Each row comes from the steps of one path. Every step used is in the known rows, and no mark comes twice. Write the path behind each row, first mark first.
In the rows, zero is written as 128.
Known rows
tuze > geku: [106 136 114 193 163 129 106 117 115 130 150 121 124 132 126 133 127  91
 155 102 107 125 121 150 124  86 161 131 136 139 145 103 122 152  95 151
 136 112]
pesus > febiz > bizis > tuze > geku: [108 113 129 187 158 166 113 110 156 110 153 113 133 138 127 147 127  98
 149 125 111 157 148 125  70 100 147 150 122 127 146 116 141 117  97 142
 165 108]
sive > bizis > febiz > pesus: [130  71 179 162 111 147 196  88 135 150 115 104 164 152 147 106 178 137
 141 127 129 145 178 131  50 157 160  77  77 104  99 202 122  79  88 136
 135 105]
monu > gitoz > bizis > kavu > tuze > geku: [ 83 138 121 208 155 190 108 101 127 100 128 117 121 143 137 151 137  65
 167 126  93 151 117 111 112  56 172 130 110  93 136 121 135 115  79 142
 131 117]
febiz > bizis > tuze > monu > gitoz > ferugen: [108 115 139  88 131 113 122 159 191 107  88 156 143 115 173 121  95 111
 114 159 162 141 163  95 147 140 124  38  99 109 126 138 132  57 102 106
 150 129]
monu > bizis: [161  85 149 145 108 104 119 174 149  97 123 125 145 130 127 124  88 120
 154 128 150 114 153  88 106 167 133 124 140  91 127 140 132 151 116 147
 152 159]
monu > bizis > gitoz > ferugen: [ 92 109 144  90 144  88 103 175 188  96 102 151 146 106 167 116  91 131
 108 157 154 104 160 124 122 120 105  51  86 106 125 107 127  67 141 119
 162 139]
kavu > tuze > bizis > pesus > febiz: [111 103 148 198 124 128 179  93 154 147 148  88 105 154 146 108 196 165
 110 129 134 180 165 123  40 134 106  98 105  98 164 118 137  86 103  76
 160 119]
tuze > monu > gitoz > ferugen: [107 133 133  94 139  93 125 158 169 124  92 154 132 112 177 111 104 111
 114 147 159 134 149 102 172 127 132  23 105 114 129 127 120  75 100 106
 136 127]
tuze > monu > bizis > gitoz > ferugen: [ 95 122 143  98 136  82 121 172 185  95  96 151 138 114 176 121  82 120
 112 157 155 108 157 110 120 130 112  37 101 112 131 119 128  56 130 117
 157 145]
sive > bizis > geku > tuze > kavu: [116 108 103 215 146 198 180  69 112  77  89 112 117 137 112 153 132 112
 122 115  93 136 128 118  13 119 141 100 133  55 140 115 134 136 102 103
 120 123]
febiz > bizis: [136  54 152 127 116 146 114 143 172 133 113 132 147 133 105 124 115 131
 128 150 141 119 155 130  92 187 116 145 144 156 123 157 134 111 125 108
 165 136]
febiz > bizis > gitoz > ferugen: [ 80  93 146  81 149 109 101 162 197 115  98 154 146 106 157 115 104 135
  95 168 149 106 161 144 115 130  96  62  90 136 123 115 127  48 147  99
 169 129]
kavu > tuze > monu > bizis: [159 119 147 164  92 116 145 148 145  81 102 127 129 153 150 143  72  90
 175 138 153 140 128  40  89 172 140 109 162  75 129 170 146 121  91 142
 140 172]
ferugen > gitoz: [105 101 151  98 139 195 151 163 133 147 139 135 150 128 139 110 123 130
 138 175 123 147 139 130 159 147 119  95 124 145 103 152 121 121 132 104
 141 106]
bizis > gitoz > ferugen: [ 75 129 134  81 154  98 109 155 176 110 105 152 137 104 168 117 111 133
  96 158 143 112 147 144 134 101 103  54  81 124 125 102 126  56 148 109
 150 124]
pesus > febiz > bizis: [136  49 165 146 132 150 131 138 189 168 127 108 128 137 115 105 146 143
 121 158 140 146 159 108  74 186 111 129 151 162 136 152 125 106 119  80
 183 121]
febiz > pesus: [130 100 133 154 132 134 154 104 123 166 132 118 145 158 141 122 161 143
 140 130 144 145 151 133 114 146 171  86 110 137 112 187 134 121  88 140
 132 102]
sive > bizis: [143  65 141 140 113 146 148 136 135 113 126 126 142 120 106 110 100 114
 145 106 132 116 131 136  84 157 117 167 114  94 122 161  83  91 148 162
 126 133]
bizis > geku > tuze: [136 116 108 184 137 187 133 123  93  53 117 120 133 137 128 139 123 101
 135 148  96 140 100 100  64 114 105 126 186  40 135 118 128 154 119 128
 130 124]
monu > bizis > kavu: [130 114 148 162  99 133 148 157 138 122  98 115 114 141 139 148 127 117
 143 131 116 127 181  95  85 119 187 110 119 113 142 133 156 132  87 142
 129 153]
kavu > tuze > monu > bizis > febiz > pesus: [136  99 182 174 103 139 192  90 140 130 102 103 158 170 170 122 164 120
 159 144 139 162 172  81  50 161 168  52  99  86 100 206 155  92  58 126
 142 125]
geku > bizis > kavu > tuze > monu: [120 168 129 178  91 161 176 110 123 105  89 128  94 161 166 166 120  80
 157 148 125 162 120  58  75 124 155 110 170  96 138 181 159  73  86 126
 103 149]
kavu > tuze > monu > gitoz > bizis > febiz > pesus: [119 100 183 171 104 169 197  81 141 125 107 108 159 168 166 122 170 120
 142 154 129 159 169  95  77 161 159  38  86  85 102 213 137  52  75 109
 138 116]
geku > tuze: [135 114 124 167 120 193 146 130 107  78 122 128 132 138 129 127 126 117
 119 160 116 147 109  97  88 126 102 158 165  49 115 138 115 127 140 122
 130 130]
pesus > febiz > bizis > kavu > tuze: [ 99 117 146 155 125 208 131  99 163 131  94 108 113 152 139 144 162 103
 148 166 115 178 127  74  61  96 139 152 113  97 119 153 167  94  94 102
 138 126]
kavu > tuze: [109 145 124 132 133 182 109  95 136 100 113 126 131 140 136 140 134 100
 154 148 127 164  88  88 107  94 109 163 113  73 105 142 153 112 122 126
 121 127]
febiz > bizis > gitoz: [107  83 144 105 125 149 145 138 156  81 118 144 140 126 146 124 131 136
  92 167 110 116 151 140 111 154 112  86 119 167 129 153 130  64 133  98
 172 131]
geku > bizis > pesus: [127  79 129 188  86 101 170 147 107  96 154 127 129 141 145 142 180 178
 110 115 140  95 190 142  48 144 117 102 128  78 151 134 140 104 132 140
 132 126]
pesus > febiz > bizis > monu: [130 101 150 131 108 151 167 118 166 114  82 115 131 170 143 143 154 113
 118 162 133 112 151  72  80 197 111  95 170 151 151 153 127  51 106  78
 132 133]
monu > tuze > geku > bizis: [133  89 116 210 116 154 110 170 113  91 148 134 136 127 123 143 122 110
 155 123 137 120 147 100  86 124 127 170 180  59 132 149 118 138 129 169
 131 129]
ferugen > gitoz > monu > bizis: [154  98 147 116 116 144 133 179 169 104 119 111 147 125 163 138  72  97
 164 174 153 121 148  76 133 217 129 100 139  79 115 157 126 122 121 142
 150 159]
monu > gitoz > bizis > pesus > febiz: [120  89 157 187 125 129 183 121 151 144 162  92 111 148 151 108 194 174
 100 132 130 148 175 107  83 146 116  57 108 100 164 122 106  83 118  86
 163 108]
bizis > kavu: [107 144 133 149 113 150 155 126 125 143 103 116 102 138 139 150 156 122
 125 131 101 136 164 123 100  90 184 113 113 139 143 127 153 116  96 127
 113 130]
sive > bizis > kavu > tuze > geku: [ 87 134 118 210 154 183 114  95 122 114 126 113 118 142 130 148 135  64
 177 110  95 150 110 122  80  54 173 162 112  94 134 122 134 123  82 160
 123 115]

Write each row's path
[126  84 151 140 113 162 127 150 151  89 131 134 148 128 118 127  97 121
 119 148 132 113 147 114 161 168 113  94 112  90 129 150  94  71 152 113
 148 143]  monu > gitoz > bizis
[101 137 121 191 134 193 127 124 119  82 127 120 147 156 125 159 107  85
 164 126 119 134 130  81 124 119 143 125 146  68 137 125 106 120  96 146
 122 125]  ferugen > gitoz > bizis > monu > tuze > geku
[153  99 120 162 138  99 102 149 123  72 118 115 142 126 125 143 100 102
 167 112 115 106 134 102  78 139 135  79 168  90 156 106 149 181  88 149
 145 142]  monu > bizis > geku
[105 141 131  87 134 107 126 153 175 105  94 155 136 113 181 123  99 110
 113 151 158 144 154  94 159 119 128  33  94  99 128 128 131  62 104 113
 138 126]  bizis > tuze > monu > gitoz > ferugen
[142 101 128 105 105 154 179 134 120  61  90 142 146 140 164 119 145  95
 115 136 118 121 138  81 170 162 139  57 125 107 134 167  95  64  91 115
 112 125]  sive > bizis > monu > gitoz
[101 113 132  82 151 102 102 164 174 126 101 152 144 101 164 103 115 124
 108 147 156 126 152 120 177 112 122  46  85 106 120 112 118  90 117 108
 143 118]  monu > gitoz > ferugen
[143  84 114 188 129 195 143 126  96  47 116 119 140 133 117 131 112  96
 143 138  98 134 101 104  43 128  99 145 179  24 132 134 106 134 128 143
 129 125]  sive > bizis > geku > tuze
[141  79 120 182 130 195 125 130 115  56 110 122 143 139 117 137 120 104
 134 160 103 135 114  99  46 142  99 135 195  54 132 132 131 144 118 117
 149 128]  febiz > bizis > geku > tuze
[113  96 141 219 135 134 168 118 137 144 167  92 103 149 158 117 212 158
 124 129 128 155 160 103  38 111 117  99 136  87 161 122 128 106 109 107
 155  99]  kavu > tuze > geku > bizis > pesus > febiz
[121  82 184 161 113 157 187  94 143 138 119 106 167 155 154 113 177 139
 129 148 129 144 185 121  87 162 159  41  77 100 104 197 127  68  89 112
 146 111]  monu > gitoz > bizis > febiz > pesus
[ 69 114 130 121 157 120  95 163 174  93 112 154 139 106 170 125 113 112
 115 162 143 111 142 134 104  87  96  79 101  92 123 114 129  50 150 124
 152 121]  kavu > tuze > geku > bizis > gitoz > ferugen
[128  70 136 172  93 111 187 117 114  98 146 118 136 142 130 127 160 166
 120  91 132 104 176 153  44 148 125 111  85  77 147 134 110  91 124 154
 129 126]  sive > bizis > pesus
[112  91 134 155 148 167 113 145 131  90 132 118 151 130 110 146  93 105
 156 144 105 106 133 133  96 148 107  75 152  99 146 117 124 124 134 122
 145 125]  ferugen > gitoz > bizis > geku
[137  90 155 187 124 101 178 132 151 148 158  88 110 149 155 107 189 173
 117 124 139 148 178  94  55 145 125  71 122 100 164 117 126 122 101 101
 166 117]  monu > bizis > pesus > febiz
[103  75 169 133 120 199 134 166 160 122 143 129 157 135 105 129  77 128
 139 174 135 115 150 131 133 181  93 117 119 104 114 154  98  68 180 108
 151 136]  ferugen > gitoz > bizis
[100 141 120 169 116 213 190  77 138  85  73 118 131 160 118 175 123 128
 121 132 125 143 157  67  74 155 143  83 107  60 130 133 135 100 103  87
 105 137]  ferugen > gitoz > bizis > monu > tuze > kavu
[123 117 172 181 102 158 163 122 137  87 113 104 146 122 166 138 161 105
 141 146 114 129 171  95  45 139 122 110 129  46 118 145 135  87 116 132
 131 136]  gitoz > monu > tuze > geku > bizis > febiz
[111 108 204 149  99 153 168 107 158 103 110 106 154 131 132 125 139 126
 122 148 110 117 172 122  59 151 101  93  88  79 118 134 125  55 148  95
 142 147]  gitoz > bizis > febiz
[114 144 107 196 146 156 105 116 110 104 142 119 134 136 121 146 118  97
 161 100 119 151 120 101 124  84 159 148 137  75 134 111 117 170  84 164
 129 120]  monu > tuze > geku
[143 137 117 144  77 176 152 140 115  49  91 132 146 157 137 167 124 121
 137 140 150 134 140  24 103 161 108 143 170  19 126 160 122 103 117 142
  95 148]  geku > bizis > monu > tuze
[120 164 133 172  94 166 184  94 124 106  86 124  98 161 159 158 109  74
 161 136 122 166 113  62  75 126 159 115 147  97 136 181 144  67  81 133
 102 148]  sive > bizis > kavu > tuze > monu
[100  77 155 168  98 149 175 139 132 105 158 119 145 151 129 140 146 174
 116 137 135 102 188 149  80 164 109  76  89  84 142 130 120  76 146 116
 146 128]  ferugen > gitoz > bizis > pesus
[ 99  94 214 134 105 187 179 124 159 110 115 109 164 130 138 117 136 128
 128 171 108 127 180 123  73 161  96  78  85  87 105 146 122  52 149  84
 149 138]  ferugen > gitoz > bizis > febiz
[123 102 173 157 120 140 187  84 132 156 116 104 156 156 158 114 191 143
 133 139 127 151 176 129  72 143 165  57  85 118 102 186 145  96  78 120
 136 102]  bizis > febiz > pesus
[107 120 153 122 101 187 170 137 143  82  94 128 151 168 136 159 106 103
 132 172 128  92 144  89 122 194  99  86 149 109 136 152 108  26 148  97
 110 143]  ferugen > gitoz > bizis > monu
[ 98 121 138 106 129 126 133 150 173 115  77 149 129 117 177 116 106  94
 127 148 150 145 148  88 139 112 142  43  90  86 124 143 122  52  93 117
 128 128]  sive > bizis > kavu > tuze > monu > gitoz > ferugen
[ 94 156 128 146 123 197 129  94 134 111  95 117 112 146 144 157 154  96
 152 151 108 170 112  85  87  68 148 153 101  81 116 139 169 104 100 126
 111 130]  bizis > kavu > tuze
[134 112 133 126  95 149 180 117 127  76  81 126 140 159 137 147 121  95
 135 125 126  92 132  93  87 178 115 122 143 101 142 157  97  43 126 134
  93 141]  sive > bizis > monu
[127  81 151 185 125 121 192 114 144 156 160  89 109 145 145 101 195 171
 113 112 130 151 167 118  44 139 118  91 110 101 161 127 102  93 117 109
 152 105]  sive > bizis > pesus > febiz
[ 99 121 139 146 117 206 121 100 155 115  88 120 121 150 133 154 146  98
 153 161 115 165 126  84  71  98 142 161 109  94 113 153 172  96  99 115
 129 135]  febiz > bizis > kavu > tuze
[ 79  91 152  88 156 109 111 159 207 131 104 142 137 108 161 105 121 141
  92 172 150 120 163 135 107 129  94  54  92 141 129 114 123  45 143  86
 177 120]  pesus > febiz > bizis > gitoz > ferugen
[108 116 122 178 151 164 103 111 149  96 148 124 142 136 121 157 111  92
 153 121 111 144 147 136  78 100 149 158 118 123 140 117 146 121  99 154
 157 116]  febiz > bizis > tuze > geku
[112 122 149 181  91 192 177 137 129  97  95 122 110 151 142 154 124 103
 119 156 101 137 168  89 107 129 171  84 127  90 147 156 125  66 105 114
 121 147]  geku > tuze > monu > gitoz > bizis > kavu
[112 120 190 139  87 179 186 100 161  89  87 100 159 130 152 121 133 115
 126 161 121 178 182 115  61 178 100 100  83  52 111 148 141  61 105  81
 140 159]  ferugen > gitoz > monu > tuze > bizis > febiz
[145 167 106 120 106 177 128 117 140  87 108 108 133 130 151 168 104 111
 144 147 151 163 117  44 140 168 123 146 131  18 115 144 119 128 116 156
 109 149]  gitoz > monu > tuze
[ 98 116 144 111 134 103 126 172 177  78  94 151 138 117 176 121  81 117
 109 168 152 116 150 101 106 131 102  47 114  84 126 123 123  56 134 114
 157 147]  geku > tuze > monu > bizis > gitoz > ferugen
[135  74 131 164 156 131 110 125 151 122 121 103 132 133 119 128 141 118
 144 134 109 129 138 116  56 151 120  83 174 139 161 117 143 150  91 102
 167 114]  pesus > febiz > bizis > geku
[125  85 167 196 112 156 177 104 123 133 126 107 162 155 155 123 187 135
 148 134 133 150 185 109  50 140 164  79 111  74 103 197 138 105  77 142
 136 104]  monu > tuze > geku > bizis > febiz > pesus
